Each row was made from one small tree. The marks that hang from a mark follow it in brackets, in the order of their numbers. Every link used is in the known rows. Write each row's tree.
(in the rows, 128 means zero)
Known rows
J686[J947]: [128 112 135 142 135 118 149 138 115  97 135 122 142 132 107 144 122 127
 142 133 124]
J415[J160[J383] J687[J935[J265[J595[J686]]]]]: [149 156  96 166 111 150 147 157 158 203 150  73 127 164 154 139  96 103
 102  97 117]
J660[J687[J935[J265]]]: [106 131 122 143 104 145 117 149 164 120 138 123 141 122 124 124 119  91
 144 124 130]
J415[J160 J687]: [147 123 114 127 145 119 134 127 111 168 158  99 139 141 179 142 120 123
 126 103 130]
J595[J265 J686[J215 J947]]: [130 134 126 163 156 133 181 152 109  86 123 110  88 141 108 111 130 147
 112 120 139]
J160[J383]: [130 141 126 129 116 137 122 127 145 126 111 122 136 131 115 121 120 135
 121 140 112]
J415[J160 J687[J660 J935]]: [142 153  91 113 143 143 131 120 118 221 146 115 131 119 204 116  92 105
 128  86 109]
J660[J687[J935[J265[J160[J383 J415] J595]]]]: [111 152 123 160  64 183 106 143 215 151 127  86 170 137  82 128 124  61
 150 147 127]
J160[J383 J415[J687[J660 J935]]]: [125 194  93 116 121 180 109 120 168 210 109 125 157 114 158  99  76 106
 116 107  78]
J415[J160[J383] J687[J660 J935[J265]]]: [147 169  79 139 120 153 117 126 146 234 144  94 132 128 195 118  76 100
 117  98 104]
J160[J383 J415[J687[J660 J935[J265[J595]]]]]: [136 185  80 140  85 178  91 132 190 252 124  98 152 130 146 121  76  77
 126 106  99]
J265[J595]: [136 117 126 127 104 125 119 132 140 156 128 116 128 139 111 142 139 112
 144 125 138]
J383[J160[J415[J687[J660 J935[J265[J595[J686]]]]]]]: [135 205  77 167 119 166 125 152 161 241 143 113 130 154 157 131 112  74
 107  83 131]
J265[J160[J383] J595[J686]]: [135 154 135 156 108 154 151 137 164 133 120  95 125 155  94 130 140 124
 113 143 131]
J686[J215 J595[J265]]: [134 131 116 142 142 133 147 131 112 112 105 119  92 128 115  93 137 131
 132 116 146]
J686[J215 J595[J265[J160[J415]]] J947]: [130 135 130 172 143 154 172 133 120  87 117  92 127 133  84 105 132 111
 142 135 144]
J265[J160[J383] J595[J686[J947]]]: [134 136 144 171 114 144 173 148 153 100 128  89 138 158  71 146 134 125
 125 148 128]
J686[J215 J947]: [127 113 122 142 138 122 177 124  99 105 126 137 114 124  95 131 128 141
 134 130 135]
J947[J686[J215 J595[J265[J160[J383 J415[J687]]]]]]: [121 186 115 149 140 180 136 137 150 107 115  79 134 126 126  67 120 121
 127 121 123]
J935[J265[J160 J595]]: [136 131 120 157  89 137 116 128 157 167 154  90 126 145 113 148 140  92
 142 141 159]
J265[J160[J383] J595[J686[J215]]]: [137 154 124 158 109 159 180 124 148 141 110 111  97 148  82 117 145 139
 105 141 140]
J265[J160[J383 J415[J687]] J595[J686[J215 J947]]]: [135 161 123 173 120 166 191 133 150 142 128  93 138 154  78 137 122 127
 111 129 124]

Write each row's tree
[130 184  96 153  75 191 107 122 196 226 119  92 144 126 116 113  97  71
 129 137 114] -> J687[J660 J935[J265[J160[J383 J415] J595]]]
[116 158 123 153 142 172 149 140 132  85 115  90 115 118 112  70 135 116
 133 127 144] -> J947[J686[J215 J595[J265[J160[J415]]]]]
[127 174 135 158 132 160 134 143 161 103 119  84 113 148 126 100 132 132
 105 143 127] -> J595[J265[J160[J383]] J686]
[143 167  89 115 133 153 126 119 136 217 130 108 139 123 191 109  85 111
 123  99  93] -> J415[J160[J383] J687[J660 J935]]
[128 199  85 139 110 180 103 128 177 226 123 111 153 118 164 108  66  95
 111 109  88] -> J160[J383 J415[J687[J660 J935[J265]]]]
[110 130 124 150  77 153 113 142 182 147 150 101 144 132 103 136 139  62
 164 135 152] -> J660[J687[J935[J265[J160 J595]]]]
[126 179 109 132  90 180 114 124 188 199 126  99 170 139 116 120 107  82
 138 128 105] -> J265[J160[J383 J415[J687[J935]]] J595]
[134 146 132 179 111 167 198 137 151 117 113  98 127 151  51 131 133 130
 110 147 129] -> J265[J160[J383 J415] J595[J686[J215 J947]]]
[113 205 101 131 147 192 111 143 155 154 130  87 147 107 175  61  93  84
 143  95 109] -> J947[J686[J595[J265[J160[J415[J687[J660 J935]]]]]]]
[133 151 123 135 106 154 115 120 162 185 150  93 160 143 128 143 131  90
 141 124 134] -> J265[J160[J415[J687]] J595]
[131 136 132 142  97 156 123 123 162 162 134  98 147 139 100 137 139  93
 137 141 139] -> J265[J160[J415] J595]
[137 129 119 148 123 140 178 135 124 145 118 126  86 142  95 125 144 143
 107 116 148] -> J265[J595[J686[J215]]]
[112 142 124 151  67 163 107 141 200 144 131  95 153 137  90 130 133  70
 157 145 135] -> J660[J687[J935[J265[J160[J383] J595]]]]
[130 164 119 130 122 154 113 128 161 159 121 110 165 137 135 126 104 122
 115 125  98] -> J160[J383 J415[J687]]
[110 164 131 180  80 194 137 162 211 131 125  83 154 149  82 126 122  78
 119 141 124] -> J660[J687[J935[J265[J160[J383 J415] J595[J686]]]]]
[128 185 118 158 151 170 156 130 141 146 135  94 107 140 148  98 128 127
  97 114 139] -> J595[J265[J160[J415[J687]]] J686[J215]]
[119 168 107 123 127 162 122 130 150 175 133 128 160 123 150 114  94 101
 125 104  99] -> J160[J415[J687[J935]]]
[122 206 100 123 116 189 116 110 175 210 118 117 162 114 156  97  86  95
 121 121  89] -> J265[J160[J383 J415[J687[J660 J935]]]]
[135 180 106 122 125 164 107 120 158 196 116 113 156 123 156 116  93 120
 112 116  91] -> J160[J383 J415[J687[J660]]]
[117 163 133 145 135 158 117 151 153  66 115  76 133 129 119  78 131 118
 143 141 127] -> J947[J686[J595[J265[J160[J383]]]]]
[117 171 123 156 132 183 142 138 151  82  98  85 121 123  98  63 128 121
 126 139 129] -> J947[J686[J215 J595[J265[J160[J383 J415]]]]]
[122 171 100 146 116 163 113 136 161 190 148 113 154 128 155 123  85  92
 117 104 111] -> J160[J415[J687[J935[J265]]]]
[130 159  97 179 114 163 196 135 135 180 138 110  91 130 101 121 110 106
 119 115 143] -> J687[J660 J935[J265[J160 J595[J686[J215 J947]]]]]
[120 181 106 124 118 171 116 131 169 173 116 121 166 129 138 108  86 108
 119 117  83] -> J160[J383 J415[J687[J935]]]
[130 152 119 150 149 142 161 142 119 116 114 116  73 135 130  96 136 149
  99 115 143] -> J595[J265 J686[J215]]
[127 135 137 163 154 129 155 165 124  77 133  96 116 148 120 125 125 135
 119 123 128] -> J595[J265 J686[J947]]
[129 176  85 155  98 150  98 144 165 219 149 114 154 155 136 144 123  58
 138  99 139] -> J383[J160[J415[J687[J935[J265[J595]]]]]]
[133 148 127 173 132 163 168 134 139  84 101  86 135 138  71 100 127 117
 135 147 129] -> J686[J215 J595[J265[J160[J383 J415]]] J947]
[124 215  95 123 119 193  90 119 184 207 118  93 150 119 172  79  89  85
 127 118  94] -> J595[J265[J160[J383 J415[J687[J660 J935]]]]]
